Each row comes from the steps of one path. Every step used is in the known rows, and no mark comes twice. Write the path behind each row, first mark first.
Known rows:
gubo/zomov/vifak: [ 14 -27  -4  -3 -12  -7 -10   0 -12   0  10   9   4   1  -1   7 -10   6
   6   0  -4   4 -11   2 -15 -17   5   1 -14   0  -1 -16 -13  -6   5   2
  11  -9  12   2   7  30]
tefo/mageg/tilo/zomov: [ -3 -21 -15  -7   6  -6  -7  -6 -17   0   5   8   1  -1  20   4 -13  -6
 -25 -28   3  -4  11  -9   6 -13   9  -8  -6  18   5  -4 -11 -11  15  11
 -15 -16  -6   7  -1  -5]
tilo/gubo/zomov: [ 11 -25  -3  -5 -16  -5  -1   5 -19 -10   3   2   0  -2   5  10   5   3
   6   1 -17   4   0  -1 -12  -9  13  -9  -8   8  -1 -12 -13  -3  11  14
   3 -12   6  -3  -1  16]
gubo/mageg/tilo/zomov/tefo: [  1 -19  -4 -11  -4  -9   2 -15 -17  -1  10   3  -1  -4   5  12 -30  -5
 -13  -9  -3  -3   9 -10   0 -22  18  -3  -5   9  -3 -10 -12 -14  23  12
  -6 -21 -11   7  -5  -1]
tefo/zomov: [  1 -36  -5  -4   3 -23  -4  -4 -15  -3  -1   9   1  -5   8  12 -11   3
  -6  -8   4  -2 -11   3  -8 -12   1   2  -7   8   7 -11 -19 -11   2   4
  -4  -7   2   3   9  12]
tilo/zomov/tefo: [  4 -30  -2  -1   3 -10   2  -7 -16   0   8   4  -3 -14   4   6 -26   2
 -12  -4  -4   0 -10  -5  -5 -12   6   8  -1   6   2 -15 -11 -12  15  -1
 -11 -20  -3   0  -4   9]
vifak/tefo/zomov/tilo: [  5 -34  -3  -9   3 -16   0 -13 -14   6  -3  12   1 -18   8   7 -28   1
 -11   2   5  -2  -4   7  -6 -14  -6   6  -3   1   3 -15 -14  -8  14  -4
 -16  -5  -5   1 -10   7]
mageg/tilo/gubo: [  2 -34  -3  -7  -9 -10   2   1 -21  -3  -3   0  -2  -2  13  10  17  -5
  -6 -18  -7   2  13  -2  -3 -12  15 -13  -9  17   5 -10  -5  -2  13  20
 -12  -5  -6  10  -5   8]
gubo/zomov/tefo/mageg: [ 18 -20  -6  -1   1 -10  -2  -2 -16  -7  11  11   3 -10   8   2 -31   3
  -5  -5   1  -8  -6 -10 -11 -19   5   6  -1   5   5 -11 -26  -3   8  -7
  -2 -16  -2  -8   4   1]
vifak/gubo/zomov/tefo/mageg: [ 13 -27  -9  -8  -4  -8   0   5 -18  -5   7  11  10 -15   9   5 -19   6
   3  -4  -8  -8  -1  -2 -10 -17   4   8  -2  10   4 -15 -23   0  11  -5
  -3  -5  -4  -5   4   1]
mageg/tilo: [  3 -37  -1  -3  -4 -16   0  -4 -19   3  -3   3   2   0  10   7   2   2
 -10 -14   3  -2   2  -6  -5 -16   8  -3 -11   9   6 -15 -12  -7  11  14
  -3  -4 -11  10   1   6]
mageg/tilo/zomov/vifak: [ -1 -27 -11  -8  -4  -1 -10  -8 -11   7   6   5   1   1   9   8 -10  -3
 -15 -18   1   5   4   0   1 -15  10  -4 -14  12   0  -9   1 -12  15  11
  -7 -10   4  12  -1  22]
mageg/tilo/gubo/zomov: [  8 -24  -5 -11 -15  -2  -4   3 -16  -4   0   2  -3   3   9   9   5   1
   2  -3  -9   6  11  -5  -5 -13  20 -12 -11  14  -1  -9  -7  -7  15  23
   1  -8   2  -1  -2  10]
tefo/mageg/tilo/gubo/zomov: [  9 -17 -13 -12  -9  -1  -8   3 -21  -8   2   6   2   3  17   5   3  -6
  -7 -18  -6  -1  18  -8  -2 -13  17 -16  -8  20   3  -2 -12  -2  13  18
  -6  -8   1   0   0   0]
gubo/tilo/zomov/tefo: [  1 -27   2   9   5 -14  -1 -10 -12  -2   8   4  -5  -8   4   5 -28   1
  -6   5  -7   5  -3  -4  -1 -22   9   5  -3   3  -3 -19  -7 -16  20   8
  -3 -23  -4   1 -12   5]
tefo/zomov/tilo: [  2 -33  -5 -13   5 -17  -7 -13 -11   0  -6   8  -1  -9  11  12 -15  -3
  -7  -8   7   3  -8  13  -8 -13   0   3  -9   6   7 -11 -13  -9   1   2
 -12  -9  -8   3  -1  11]
vifak/gubo/zomov/tilo: [ 10 -31  -4 -17 -11  -9  -2   2 -12   2  -7   6   4 -11   5  14   0   6
   6   3 -10   6  -2  13 -13 -14   3   2 -13   3   1 -21 -10   0  12   6
   2  -1  -3  -1  -4  13]
zomov/tefo: [ 10 -36   4   3  -2 -19   6  -4 -18  -1   4   6   2 -13   4   6 -18   5
  -7  -7  -1  -4 -10  -4 -12 -18   4  10  -3   4   8 -20 -19  -5  10  -4
  -7 -10 -10   3   0  10]
gubo/zomov: [ 12 -27  -2   0  -9 -13  -2   2 -15  -4   4   6   1  -1   3   7 -10  10
   1   5  -6   2 -12  -5 -15 -14   9  -1  -9  -1   2 -17 -21  -8   9   8
  12 -11   2  -1   4  15]
gubo/zomov/tefo: [ 18 -27   2   0  -5 -12   0  -3 -12  -4   8   8  -1  -8  -1   6 -26   9
   5   8  -2  -3 -16  -8 -13 -18   8   8  -5  -2   1 -17 -21  -8  11   0
   6 -14  -2  -6   2  12]
vifak/gubo/mageg/tilo/zomov: [ -6 -28  -9 -15 -13 -11   4  -1 -18   2   2   0   7  -1   8  18  -1  -3
 -11 -14 -15   2  17   0   0 -15  15 -10 -10  16  -4 -13  -7  -7  21  23
  -3  -7  -5  12  -3   2]
gubo/tilo/zomov/vifak/mageg: [ -7 -26  -8  10   0 -10 -14   0 -14   0  13  17   8   3   2   7 -18  -7
  -1   5  -9   8   9   6  -1 -24   8  -4  -7   5  -8 -19  -5  -8  23   6
   2 -14   9   8  -9  23]
tilo/gubo/zomov/tefo: [ 15 -25  -1  -6 -12  -5   0   1 -18  -9   6   3  -3 -10   2   7 -13   3
   7   7 -12   2  -4  -5 -11 -16  14  -2  -3   8   1 -13 -12  -5  14   6
  -3 -12   4  -7  -4  12]

Which path is each row?
[ -2 -29  -8   2   7 -10   0   0 -16  -4   4   9   6 -15  14   4 -20  -4
  -8 -10 -11   2  10   3   3 -21   5   2  -1  16   0 -16  -9  -6  19   3
 -13 -12  -7   3  -8  -3]	vifak/gubo/tilo/zomov/tefo/mageg
[  9 -27  -6  -4   5 -12   3  -7 -19  -1   2   8   3  -9  18   1 -20  -4
 -16 -24  10 -11   8 -11  -1 -22   9   4  -3  12  11  -8 -20  -5  10  -2
 -16  -8 -16   5   0  -7]	zomov/tefo/mageg/tilo
[ 14 -21  -1 -11 -12  -1  -1  -2 -16  -5   4   2  -5  -3   7   9 -13   1
   4   2  -6   1   5  -9  -3 -18  20  -6  -6  12   0  -8  -9  -4  17  15
  -4 -10  -2  -5  -8   7]	mageg/tilo/gubo/zomov/tefo
[  9 -18  -5  -7 -12  -1  -4   4 -18  -6  10  10   2  -3   4  10 -18  -3
  12  14  -9  -4  12  -9  -3 -20  22  -4  -1  12  -3 -11 -14   0  26   9
  -7  -6  -2  -8  -9   5]	vifak/mageg/tilo/gubo/zomov/tefo
[ -3 -28 -10 -14 -16  -8  -4  -1 -19   2   8   5  14  -7   1  18  -3  -4
  -5 -13 -20   6   8  10  -8 -15   8  -4 -11  11  -7 -16  -5  -4  13   8
  -2  -9   8  14   1  24]	tilo/zomov/vifak/gubo/mageg
[ -4 -29  -2   8   3 -16  -3  -6 -13  -3   5   5  -3   1   7   6 -10   1
  -9  -1  -9   9   0   0  -3 -18   8  -5  -9   4  -3 -18  -5 -15  17  17
   3 -19   0   6  -7   9]	gubo/tilo/zomov
[ 10 -31  -5   2   7 -15   3  -3 -23  -6   6   9   7 -14  13   2 -21  -1
 -14 -18   4 -11  -1  -7  -9 -18   3  10   0   8  12 -13 -24  -2   4 -11
 -15 -12 -11   3   1  -1]	zomov/tefo/mageg
[ -3 -36 -12 -14 -10  -2  -6   0 -12  10   3   4   8  -4  10  11   2  -2
  -8 -17  -8   6  10   7   3 -12   8  -5 -15  16  -2 -12   5  -7  18  11
 -11   2   3  13  -2  22]	mageg/tilo/zomov/vifak/gubo
[  3 -30 -10  -6   1 -13  -2  -2 -21  -1  -2   7   6   0  18   2  -2  -4
 -18 -26   6  -8  13  -8  -2 -18   9  -4  -9  13  10  -9 -18  -4   8   8
 -10  -8 -11  11   3  -4]	tefo/mageg/tilo
[  9 -16 -17 -17 -12   7 -16   2 -18  -3   7  10   6   3  15   6   2  -9
  -3 -21  -5   2  19  -1  -2 -16  14 -16 -12  17   0  -1  -7   0   9  12
  -6  -7   8   2   1  16]	tefo/mageg/tilo/gubo/zomov/vifak
[ -3 -31  -6  -4 -10 -10  -1   6 -25  -2   2   9   7   0  10  10   9  -7
   0  -5 -11  -3  23  -1  -2 -15  17 -12  -3  17   2 -12 -11   3  19  15
 -14  -2  -4   7  -7   7]	vifak/mageg/tilo/gubo
[ -3 -29  -7  -6   0 -11  -3  -6 -14   4   3   2  -4   1  13   8  -9   0
 -17 -12  -1   2   5  -6   3 -12  11  -6  -9  12   1 -10  -5 -13  20  15
  -7 -15  -5   7  -2   6]	mageg/tilo/zomov
[  0 -21  -9  -7 -15  -3  -2 -11 -19   9  15   8   7  -4   2   7 -29  -5
 -18  -8  -8   3  15  -6   0 -21  10  -6  -7   6  -7 -12  -6 -10  28  11
  -5 -13   2  15 -10  13]	gubo/mageg/tilo/zomov/vifak/tefo
[  6 -23  -2 -18 -12 -13   2  -6 -26  -7  -4  -1   4  -9   8  16   9 -13
  -5 -14 -13   5  18  11 -13 -16  13  -9  -8  11   2 -13  -9   0   8  10
  -8 -14 -10  12 -11   8]	zomov/tilo/gubo/mageg
[  9 -23  -9 -14 -18   3 -12   0 -15   0   6   6   2   4   6  10   5  -2
   4  -8  -8   9   8   1  -5 -16  18 -14 -16  13  -2  -6  -1  -3  12  16
   0  -4  11   3   0  26]	mageg/tilo/gubo/zomov/vifak
[  1 -25 -10   9   3  -5  -7  -4 -19   2  14  15   8  -7   9  -4 -28  -6
 -20  -6  -6   4  10   0   2 -21  -1  -2  -2   7  -5 -14  -6  -8  23   0
 -10 -14   6  10 -11  10]	gubo/tilo/zomov/vifak/tefo/mageg
[ -2 -19 -10 -12 -11  -6  -8 -11 -15   2  12   6   6   5   5  12 -15  -8
 -13 -21  -4   4  13  -1   0 -21  15 -10 -14  12  -5  -8  -4 -10  15  16
   1 -16   2  15  -2  17]	gubo/mageg/tilo/zomov/vifak
[ -2 -30  -9  -6 -14  -2  -8   6 -21   0   6  12  11   1   7  10   8 -12
   1 -10  -8  -1  24   4  -1 -18  16 -11  -8  17   1 -11  -5   4  16   8
 -15   1   3   9  -8  22]	zomov/vifak/mageg/tilo/gubo
[  1 -34  -5   4  -6 -15  -6   5 -19   1  10  17  15  -2   0   8  -7  -2
   2  -4  -5  -3   4   4 -11 -20   4   5  -5   4   3 -19 -18   2   9  -7
  -3  -5   5   8   1  26]	zomov/vifak/mageg
[ 14 -32   0  -6 -11 -11   4   4 -14  -1   4   7   6 -15   1  11 -16  12
   9  11 -11  -3 -10   0 -12 -15   7  11  -5   3   0 -22 -18  -1  14   0
   3  -2  -2  -6   2  12]	vifak/gubo/zomov/tefo
[ -1 -44   3   4  -8 -24   5   6 -18  -2  -7   5   7  -6   6   8  11   5
   4  -2 -14   6   5   9  -9 -18   6   0 -11   8   2 -28  -9  -1  14  14
   5   0  -6  11  -3   9]	vifak/gubo/tilo
[  2 -28 -10  -3  -6  -1  -3  -7 -15  12  12   9   3  -7   6   3 -23   0
 -18  -6  -2   3   5  -5   3 -16   4  -3  -8   6  -4 -13   0 -10  27   7
 -14  -6   6  12 -10  18]	mageg/tilo/zomov/vifak/tefo
[ -3 -25 -11   3  -3  -6 -12   2 -14   2  15  15  10  -2   2  10 -16  -5
  -5  -3  -7   0   5   2  -3 -14   5   1  -6   8  -2 -16  -9  -5  17  -4
  -9 -12  10   6  -1  26]	tilo/zomov/vifak/mageg
[ -5 -42  -5  -4  -3 -19 -11   1 -10   2  -1  14  10  -5   5  12  -1  -1
  10  -5  -6  10  -1  21  -5 -21   2  -1 -14   9  -1 -18  -4  -5   7   8
  -1   3   7   7   4  24]	tefo/zomov/vifak/gubo/tilo
[  2 -27  -1  -5 -15 -16   5   1 -28 -11   3   0   8  -4   6  15  11  -6
  -5 -14 -19   2  13   2 -14 -14  15  -9  -6  11   1 -13 -16   0   8  15
  -2 -14   0  12  -3  10]	tilo/gubo/mageg
[  1 -30  -7  -2  -3  -7  -7  -4 -14   2  11   7   3  -4   5   8 -10  -1
 -12 -15  -6   6  -5   4  -5 -12   3   1 -10   7  -1 -14  -4 -12  12   2
  -5 -15   8  10  -1  27]	tilo/zomov/vifak
[  4 -20  -7  -6 -14  -3  -6   8 -19  -5   6  10   4   6   6  12  -2  -2
  12   6 -12  -2  18  -6  -2 -15  21 -15  -6  13  -3  -9 -13   0  22  17
  -1  -5   4  -4  -5  10]	vifak/mageg/tilo/gubo/zomov
[  4 -33  -6   3  -6  -5  -3  -3 -15   7  13   9   6 -12   1   2 -25   3
 -15  -2  -9   1  -3  -1  -4 -11  -1   3  -4   3  -4 -17  -7  -9  21  -2
 -10 -13  10   8  -6  24]	tilo/zomov/vifak/tefo
[ -3 -19  -7 -10  -7 -11  -1 -10 -17  -1   5   1   1   4   8  12 -13  -6
 -17 -13  -6   1  12  -6  -2 -15  17 -10  -8  12  -3 -10 -11 -12  20  21
   1 -19  -6  13  -3   2]	gubo/mageg/tilo/zomov
[  6 -35  -5   8   0 -16   7   3 -27  -1   6  12   9 -14  10  -1 -18   1
 -19 -13  -2 -10   4  -8  -9 -13  -3   4   3   3   7 -16 -25   0  15  -5
 -12  -7  -5   9  -2   0]	vifak/tefo/mageg
[  6 -26  -9 -11   0  -5   1  -2 -23  -5   2   5   2 -11  19   3  -6  -9
 -13 -26   1  -6  19  -8   0 -17  13  -7  -2  22   9  -4 -13   0  12   4
 -25  -9 -12   5  -6  -4]	zomov/tefo/mageg/tilo/gubo
[  7 -32  -4 -13  -6  -9   2  -5 -20  -3  -9   1  -1 -12  11  12  14  -6
  -7 -12  -8   7  11  13 -10 -12   7  -6  -9  12   6 -16  -3   1   7   6
 -16  -9  -9   8 -13  12]	zomov/tilo/gubo
[ -7 -25  -9  -1   0  -9  -5  -2 -16   2   8  10   3   3   9   9 -15  -5
 -10  -2  -3  -3  13  -7   5 -15  14  -4  -3  11  -2 -12 -10  -8  25  13
 -10 -10  -4   5  -7   4]	vifak/mageg/tilo/zomov
[ 12 -20 -10  -7 -13   2   0   4 -23  -4   6   9   4  -5  14  -2 -12  -2
  -8  -5  -8  -4  21 -13  -1 -12  11 -14   0  12   0  -5 -15   0  24  13
 -11  -5   3   0  -6  -2]	vifak/tefo/mageg/tilo/gubo/zomov
[ -1 -31  -7  -3  -7 -10  -7   1 -16   7   7  16  12   3   6   9  -5  -7
   0  -8   2  -5  13   1  -3 -22  11  -1 -11   8   4 -15 -13   2  15   3
  -5   0  -1  11  -2  20]	zomov/vifak/mageg/tilo
[ -2 -33  -4   0  -4 -17   0   2 -19   3   3  12   8   1   7   8  -7  -1
  -4  -2   0  -7  13  -6  -3 -18  12  -1  -5   9   4 -18 -19  -1  17   8
  -5  -1 -10   7  -2   5]	vifak/mageg/tilo
[ 16 -24  -1 -11  -6  -9  -5  -7 -11  -1  -2   6  -3  -6   4   8 -13   5
  -1   4   1   3  -7   5 -14 -16   6   0 -12  -2   1 -17 -13  -7   9   4
   6 -10  -6  -2  -3  12]	gubo/zomov/tilo
